What can hang from each mark:
B: N
D: Q
S: V
R: A J N
A: B Q R S
N: B K R
Q: A D J
J: Q R
K: N
V: S

Known rows, with every way that one mark hangs from another:
(Q (A B R S) D): [ 10.3  17.1 -20.9  -7.0  28.4 -33.7 -15.7  -8.6 -12.9 -16.7   6.9  -2.5
 -21.8  -8.5  20.3 -20.4 -12.4 -27.9 -13.4  16.8 -11.7  -0.2  14.8  11.0
 -11.0]
(J (Q (A (B N) R (S V)) D)): [ 13.4   8.8 -12.6 -11.6   9.8 -27.0  -5.3  -9.0 -16.0  -4.1  31.7   6.9
 -14.4 -10.4   7.9   0.3  -9.8 -15.9  -1.9  10.2 -18.4  -8.1  17.0   8.8
  -8.9]
(J (R (N B))): [ -3.2  10.2   5.2   2.4  -9.1 -24.8 -12.0  -5.3  -7.3 -19.5  -5.0  -8.6
  26.0   9.1 -18.7  15.5  -3.5   0.9 -22.2  -5.1  27.6   5.0  -5.2   9.3
   3.6]
(N B K (R A (J (Q D)))): [ -4.8 -24.5  10.7   2.2 -17.8  10.8  18.2   5.5  -7.9   0.9  -6.9   3.7
 -12.5   4.3 -12.1  10.5 -13.5  24.0 -13.1 -13.0   1.1   3.2  -9.5  -0.6
  37.6]
(K (N (R J))): [-15.1 -11.2 -14.5  -1.4 -24.2   6.2   2.5  -2.7  -0.5  13.5  -0.3  -5.2
 -22.0  -3.9   3.4   7.7 -15.5  27.1 -20.7  -7.7  37.3   5.4 -11.0  15.6
   9.8]
(B (N K (R (A (Q D) (S V))))): [ -4.4  -5.1  -3.1   3.5  -0.2  44.8   7.2   0.8   0.5   0.7   7.8   7.6
  -9.3 -15.2  10.9  -2.8  11.0  15.2 -22.9 -19.8   1.9  -2.7 -19.7  -4.3
   2.7]
(D (Q (A R))): [  2.3   7.0  14.7   2.6   5.1  38.8   4.6   8.5   5.3  -5.6  10.2   7.0
   4.7  -3.7  -7.0 -17.6  -1.4  -7.2  21.4   8.1  -8.3  -8.9  -9.1  11.8
 -14.1]
(S V): [  1.7 -13.4  18.7 -23.5  -0.7  26.4  10.0   2.9  13.0  30.4  18.5  -1.6
  17.0  12.7  -1.6 -12.5   8.6 -12.2 -16.5 -13.3  13.0  -8.6 -19.8  -2.9
   8.5]
(Q (A (B N) S) D (J R)): [  0.5  39.1 -13.2  -7.7  22.6 -65.5 -19.3 -14.4  10.0 -43.0 -17.2   4.9
 -14.1   9.8  12.0  -3.9 -23.5 -28.1  11.0   2.7 -35.0   2.4  31.0   5.0
 -13.7]
(D (Q (A (B N) (R J) (S V)))): [  6.4   6.7   2.7  11.2   5.9  39.9   6.5   5.5  24.0   9.8   4.1   5.6
 -14.8   1.1   7.9 -17.6   3.8 -19.1  13.6   0.7  -3.7  -1.5  -2.8  -3.7
  -6.7]
(V S): [ -0.4   5.6  12.9 -22.2 -26.7  36.6   4.9   8.9   4.0  16.5   5.2  -2.4
  14.6  14.0 -15.1  -6.6   6.5 -12.0 -15.8 -21.2   8.7  -2.7  -9.5   9.0
   6.3]
(A Q R): [-10.2  -0.6  -9.9   7.4  30.7  17.6  -2.5   3.2 -18.8  16.2  13.3  -6.1
   3.8 -18.8   6.2  -9.5  21.5  24.9   5.0  23.3   3.2  -5.5   7.7  -7.7
 -32.2]
(Q (A R) D J): [  7.1  27.9  -2.0 -11.3  33.4 -57.7  -9.0  -9.6 -20.6 -29.7   0.0   3.4
  -3.2  -0.8   7.7 -17.2 -22.0 -10.1  21.7  25.4 -32.9  -7.9  26.2  12.0
 -22.5]
(A Q (S V)): [-10.1  -1.4  11.5 -12.9  12.8  24.9   3.8  -4.4  36.0  21.7  12.2   4.3
   3.9  14.8  11.2 -14.9  20.1 -18.7   8.1 -16.4  -2.7  -7.4   7.0 -20.4
  -7.1]
(K (N B (R (A (S V)) (J Q)))): [ -7.4 -18.6  -4.7  -5.1 -29.1 -13.8  12.2 -11.2   5.3   1.5  -0.5   1.3
 -15.5  -1.0   3.0   3.3  -9.3   6.6 -31.0 -18.7  28.2   8.4 -10.9  -3.7
  26.2]
(Q D J): [-13.4  16.5   5.4 -12.2  12.0 -32.7  -3.8  -7.9  -8.1  -5.2 -12.0   4.2
  11.1  15.5   1.2  -0.1 -27.1  -0.8  29.0   3.9 -25.7 -10.1  13.9  11.7
 -27.0]
(B (N K (R J))): [ -7.3  -5.1  -7.0  12.6 -16.4  67.4   4.4   7.0  -5.7  23.8   3.5  -1.7
 -15.0  -7.3   2.4  11.6  -3.3  35.2 -18.0 -18.9  20.9  -1.1 -24.6  12.4
   8.2]
(K (N B (R (A Q S) J))): [-14.4 -14.1 -11.4   2.0 -22.2  -9.0   5.5  -9.1   7.1  -1.4  -8.5  -1.9
 -14.2  -4.6   3.6   0.0  -7.9  15.7 -23.6 -13.8  26.5  10.0  -7.9  -4.5
  18.9]
(B (N K (R A (J Q)))): [  4.2 -13.8  -6.2  12.5 -24.7  41.5   7.3   5.2  -7.6  11.1  13.5   2.4
  -4.9  -9.1  -2.8  13.0   2.6  30.5 -18.5 -13.5   9.6   0.7 -18.8   8.2
  12.7]
(D (Q (J R))): [-17.2  11.0  24.6   3.6  -2.7  24.1   8.2   5.4  18.8  -8.5 -17.9  10.0
  14.5  16.2 -13.4   1.9  -7.6  -1.5  39.9  -6.3 -15.4  -7.1  -1.0   5.8
 -25.1]
(N R): [ -7.7  -7.8   8.8 -11.1  -5.6  36.4   2.8   5.1  -5.8  16.3  -3.3  -2.4
  -8.1   7.2   0.0   1.1  -3.2  14.0 -18.2  -4.2  17.3  -5.6 -10.3  18.6
  -3.4]
(J (R N)): [  1.1   8.8   2.5   2.2  -9.5 -29.3 -13.7  -3.5  -4.5 -18.6   2.0  -8.4
  24.6   9.7 -16.8  15.8  -0.1   2.6 -19.3   0.3  27.3   4.7  -0.3  14.3
  -2.2]
(N K (R (A (Q D J)))): [ -8.2 -17.7   8.2  -4.8   6.0  14.1  10.9  10.5  -3.4  -7.7  -7.8   6.3
  -6.8  -9.4  -0.8   0.3   7.6  23.3   1.3  -1.6 -12.8  -1.2  -4.6  -4.4
   9.7]
(D (Q A J)): [ -1.2  12.4  24.0  -4.1  -0.1  23.1   5.1   7.7  20.0  -7.0  -4.1  10.9
  11.8  10.2 -11.7 -11.0 -10.0 -13.2  49.7   1.5 -28.1 -10.7  -0.4   6.1
 -11.7]
(J Q R): [ -5.0   1.8   8.2 -10.7 -17.1 -23.2  -4.5  -2.9  -9.6 -19.0  21.8   3.7
  17.8  10.1 -24.9  24.2  -7.9  10.1  -5.9  -2.3  -0.1  -5.1   8.9  22.4
  -8.7]

Rows:
[-12.6   7.1 -20.6  17.3  37.6 -18.4  -2.3  -1.3  -7.4  14.2  13.8  -4.7
 -11.6  -2.9   9.7 -10.7  -2.3  35.6  14.9  33.3  -2.3  -2.0  33.8  -0.1
 -33.2]	(A (Q D) (R J))
[ 14.8  20.4 -10.8   6.2  16.7 -45.9 -11.0 -13.1  -9.6 -24.2  10.9  -0.8
 -15.1   3.0  11.0 -14.1 -20.7 -19.7  -5.9  11.2   1.5   1.6  18.2  10.9
   5.7]	(Q (A (R J (N B K)) S) D)
[  3.3 -30.3   7.2   4.5 -21.0  23.1  14.3  12.4   5.4  10.3  -1.2  -1.6
  -9.0   7.2  -5.9   4.4   3.0  24.9 -17.3  -7.5  12.9   6.5 -13.2   4.6
  31.5]	(N K (R A J))
[  4.4  -8.1   2.4  -6.0   5.5 -45.7  -1.9  -2.3   6.1 -17.2   9.1   3.4
  36.7   3.4  -7.4 -12.3   8.5   1.1  16.8  14.6 -32.4  -1.9  13.6 -10.0
 -11.6]	(R (A (Q D J)))
[ 17.6  -1.1  -0.3 -21.3   0.7   2.2  -8.0   0.3  20.1  10.3  12.2  -4.6
  -2.7   6.5   7.2 -17.2   6.0 -41.1 -13.5  -6.0  -2.3  -0.2  -5.7  -3.1
  22.0]	(Q (A B (S V)))
[  9.8 -20.9   4.3   1.4 -19.7  -3.7   7.4   3.4  11.3  10.0   2.9  -4.0
   0.0  21.9  -4.6  -3.2  -0.5  15.2 -20.5   4.4  13.3   5.5   4.6  11.0
  12.5]	(N (R A J))
[ -3.0   4.4 -27.5  24.0  34.7 -12.9  -8.3  -2.5  -9.7  23.5 -26.7  -9.8
 -22.7 -23.4  30.6  10.3  33.2  -9.1  23.5  20.2   1.2  10.1  23.7 -42.6
 -20.5]	(A B (Q J) (R (N K)) S)
[ 13.7  -5.6   9.0   3.4 -29.0 -57.9  -3.1 -10.4 -10.7 -41.6  13.2   4.9
  29.1   3.2 -23.9  28.3   5.8 -12.1 -14.9  -9.1   4.2   6.9   5.1  -1.5
  17.6]	(J Q (R (A S) (N B K)))
[  5.5  -3.8 -17.3   4.8   5.2 -35.1  -7.2  -7.9  13.2  -8.6  -3.5   1.9
  16.1  -3.8  11.7  -8.5  16.3 -15.8   7.0   4.4 -31.0   5.8  14.0 -23.4
 -13.0]	(R (A (B N) (Q D J) S))
[-16.4 -18.7  13.0   1.2 -16.9  50.0  16.8   9.7  -8.3  24.5 -11.6   0.2
 -24.8   5.2 -11.0  19.3 -16.9  31.5  -6.3 -20.5  15.3  -1.1 -16.2   5.1
  35.1]	(N B K (R (J Q)))
[ 11.6  -0.4   5.0   6.2   8.6   4.1   4.7 -16.2 -11.9  14.5  -1.1  -5.4
  -0.5   1.1  21.9  -8.6  21.5 -35.8 -32.4  -9.6  37.2   2.6  -9.0 -19.2
  -4.1]	(A (R (N B)) (S V))
[  4.4  26.8   5.2 -20.8  19.1 -55.6 -11.0  -7.0  -1.6 -27.5   1.0   5.9
   7.1  11.6  -1.8 -13.5 -30.7 -14.5  32.5  13.6 -40.1 -10.1  22.6  15.7
 -10.2]	(Q A D J)
[  5.3  -0.8  -1.6  16.9  -0.1  17.2  -1.3 -11.6 -27.7   4.7  -9.1  -6.9
  -1.7 -10.2  16.6   4.1  16.0 -21.5 -23.7 -10.6  34.7   4.2 -16.6 -10.2
  -3.3]	(A (R (N B K)) S)
[ -9.7   5.7  18.7   6.2  -5.0   9.8   7.3   2.7  24.8 -12.8 -22.8   9.6
  12.7  15.9  -7.3  -0.4   0.6 -16.3  33.1  -6.4 -19.7  -0.8   2.0  -4.5
 -20.3]	(D (Q (J (R (A B S)))))
[ -2.7  -7.3   1.8   4.1  -4.4  47.8   9.4   1.8   2.6   5.6   0.3   6.8
  -5.3 -12.8   9.8   1.0  17.5  12.9 -14.6 -21.4   0.3  -1.5 -19.9 -11.6
   4.1]	(B (N K (R (A (Q J) (S V)))))
[ -7.3 -19.8 -17.4  -6.8 -21.4  -5.9   0.8  -1.8  -8.9   0.3  -2.3  -4.5
 -10.5 -20.1   5.1   3.1  -0.6  14.3 -32.6  -3.6  26.9   8.3 -19.1   5.0
  10.8]	(K (N (R (A B))))
[ -6.1   5.7   6.8   3.6  -9.7 -11.3  -8.7  -0.8 -10.4 -19.3  -7.4  -7.1
  21.1   2.3 -19.0  19.4  -1.6   5.6 -20.6 -10.7  27.3   5.5 -13.8   6.0
  12.3]	(J (R (N B K)))
[  4.0   1.5 -20.7  27.9  21.8 -20.3  -6.0   0.4  -8.6  25.1  13.9 -12.9
   0.8  -6.8   5.3   1.9  16.1  30.2  14.1  36.4  20.6   4.4  28.3 -12.2
 -18.9]	(A Q (R J N))
[-11.8   3.9  14.2  11.1  -4.9  26.7   8.7   8.6  15.6 -10.6 -20.2   9.7
  11.5   1.5  -9.9   4.5   1.1   0.2  32.1  -7.1 -20.0  -1.1  -8.8  -5.3
 -15.8]	(D (Q (J (R (A (B (N K)))))))
[-13.2  -0.9 -29.8   6.3  16.1  33.7 -13.1   9.7   3.3  37.6   4.0  -9.4
  -1.0 -23.7   6.0   4.5  15.7  22.9   9.2  10.7  -6.8  -0.5  -0.7 -15.0
 -14.6]	(A (B N) Q)
[  4.6  22.6  -9.4 -18.5  24.4 -58.3 -14.8  -2.7  -1.9 -14.4  -8.8   0.0
  -4.1   3.4   4.5  -9.1 -27.3 -17.0  29.9  20.7 -41.5  -4.4  24.4   6.6
  -6.5]	(Q (A B) D J)
[  7.9  15.5  21.9   4.1   9.6   9.7   8.3  -0.8  18.7  -7.9  -6.8  11.0
   0.4   7.7   4.7 -14.7   3.4 -30.8  37.9   2.7 -15.1  -6.0   7.0  -8.0
 -14.6]	(D (Q (A (R N) (S V)) J))
[  0.3 -28.3  12.2  -6.4 -14.1  36.0  11.9  12.4  -9.3  -0.8  -2.1   1.5
  -1.6  -8.9  -4.7   2.3  10.9  16.1 -23.8 -11.5   7.9   1.1 -26.4   3.8
  23.0]	(N K (R A))
[  9.5 -12.3 -28.1  17.4  12.8   6.1  -8.2   7.7 -40.3  31.5  -8.1 -19.5
  -8.1 -33.1  13.2  12.6  20.2   4.9 -19.8  22.8  30.3   9.5 -13.6 -11.2
  -2.5]	(A B (R (N K)))
[ -9.9  -4.1  -3.1   4.8 -11.5  76.5   2.7   7.2 -15.8  16.3   2.9   0.6
  -9.6 -18.3   3.1  10.2   2.0  28.5 -21.6 -21.8  17.1  -5.0 -34.2  12.1
   2.3]	(B (N K R))
[ 16.7  -2.6  -6.6 -10.4  -6.8 -11.1  -6.4  -3.2 -16.9   4.5  27.3   0.5
  -3.9  -8.0  -1.4   6.1   0.9 -16.6   1.2   9.7 -10.1  -5.6   8.8   8.3
   0.0]	(J (Q (A B R S)))
[ -0.2  21.7  29.4  -1.1   2.7   0.3   5.8  -1.8  32.5 -23.9 -14.7  13.1
   7.1  19.6  -7.4  -8.8  -5.4 -32.7  35.3 -10.0 -17.2  -4.1   7.1  -6.7
  -3.4]	(D (Q (A (S V)) (J (R (N B)))))
[ -1.2   9.5  13.6  -2.5   3.4  20.5   2.5  10.5  19.6   1.9 -11.9   6.9
   4.8   4.5  -7.5  -8.2  -7.3 -14.7  47.7   6.5 -29.0  -6.6   0.9  -0.1
  -9.3]	(D (Q (A B) J))
[ 22.9  12.2 -12.7  -0.8  17.9 -45.3 -12.9   0.0 -19.4   0.4  -9.8 -11.0
   0.2 -12.0   7.5  -2.0   5.6 -17.4  16.1  30.3 -10.7   4.0  15.5 -10.1
  -1.3]	(Q (A B (R N)) J)
[ 10.2  16.7   6.6 -19.3  11.0 -44.5  -7.8  -6.2  27.3 -18.1 -15.6  -0.3
  -3.5  20.0   5.0  -6.7   1.9 -42.3   5.1  -4.2 -19.6   4.5  18.1 -12.4
   9.9]	(Q (A B (S V)) (J R))
[ 24.2 -30.1 -19.9  15.1 -35.7 -28.2   2.5   4.3   6.2  19.8  23.7  -5.7
  15.7   4.1 -11.9  13.9   4.4  11.4  -3.8   8.7  -6.6  11.2   4.2  -4.7
  24.2]	(R (A (B (N K))) (J Q))
[-18.9 -17.3  12.7   3.0 -12.1  59.2  15.3  11.0  -3.3  25.2 -21.1  -3.9
 -23.3   7.1  -6.8  10.6 -14.4  29.9 -14.2 -23.3  22.5   1.7 -23.9   2.8
  36.3]	(N B K (R J))
[  4.9  -2.3 -11.9   8.4   4.0 -59.8 -12.9   1.6   0.1 -32.0  -0.2  -6.0
  22.5  -7.9 -13.4  11.9  12.4   6.6 -13.5  13.5   3.7  12.8  10.1  -8.4
   6.7]	(J (R (A B (Q D)) (N K)))
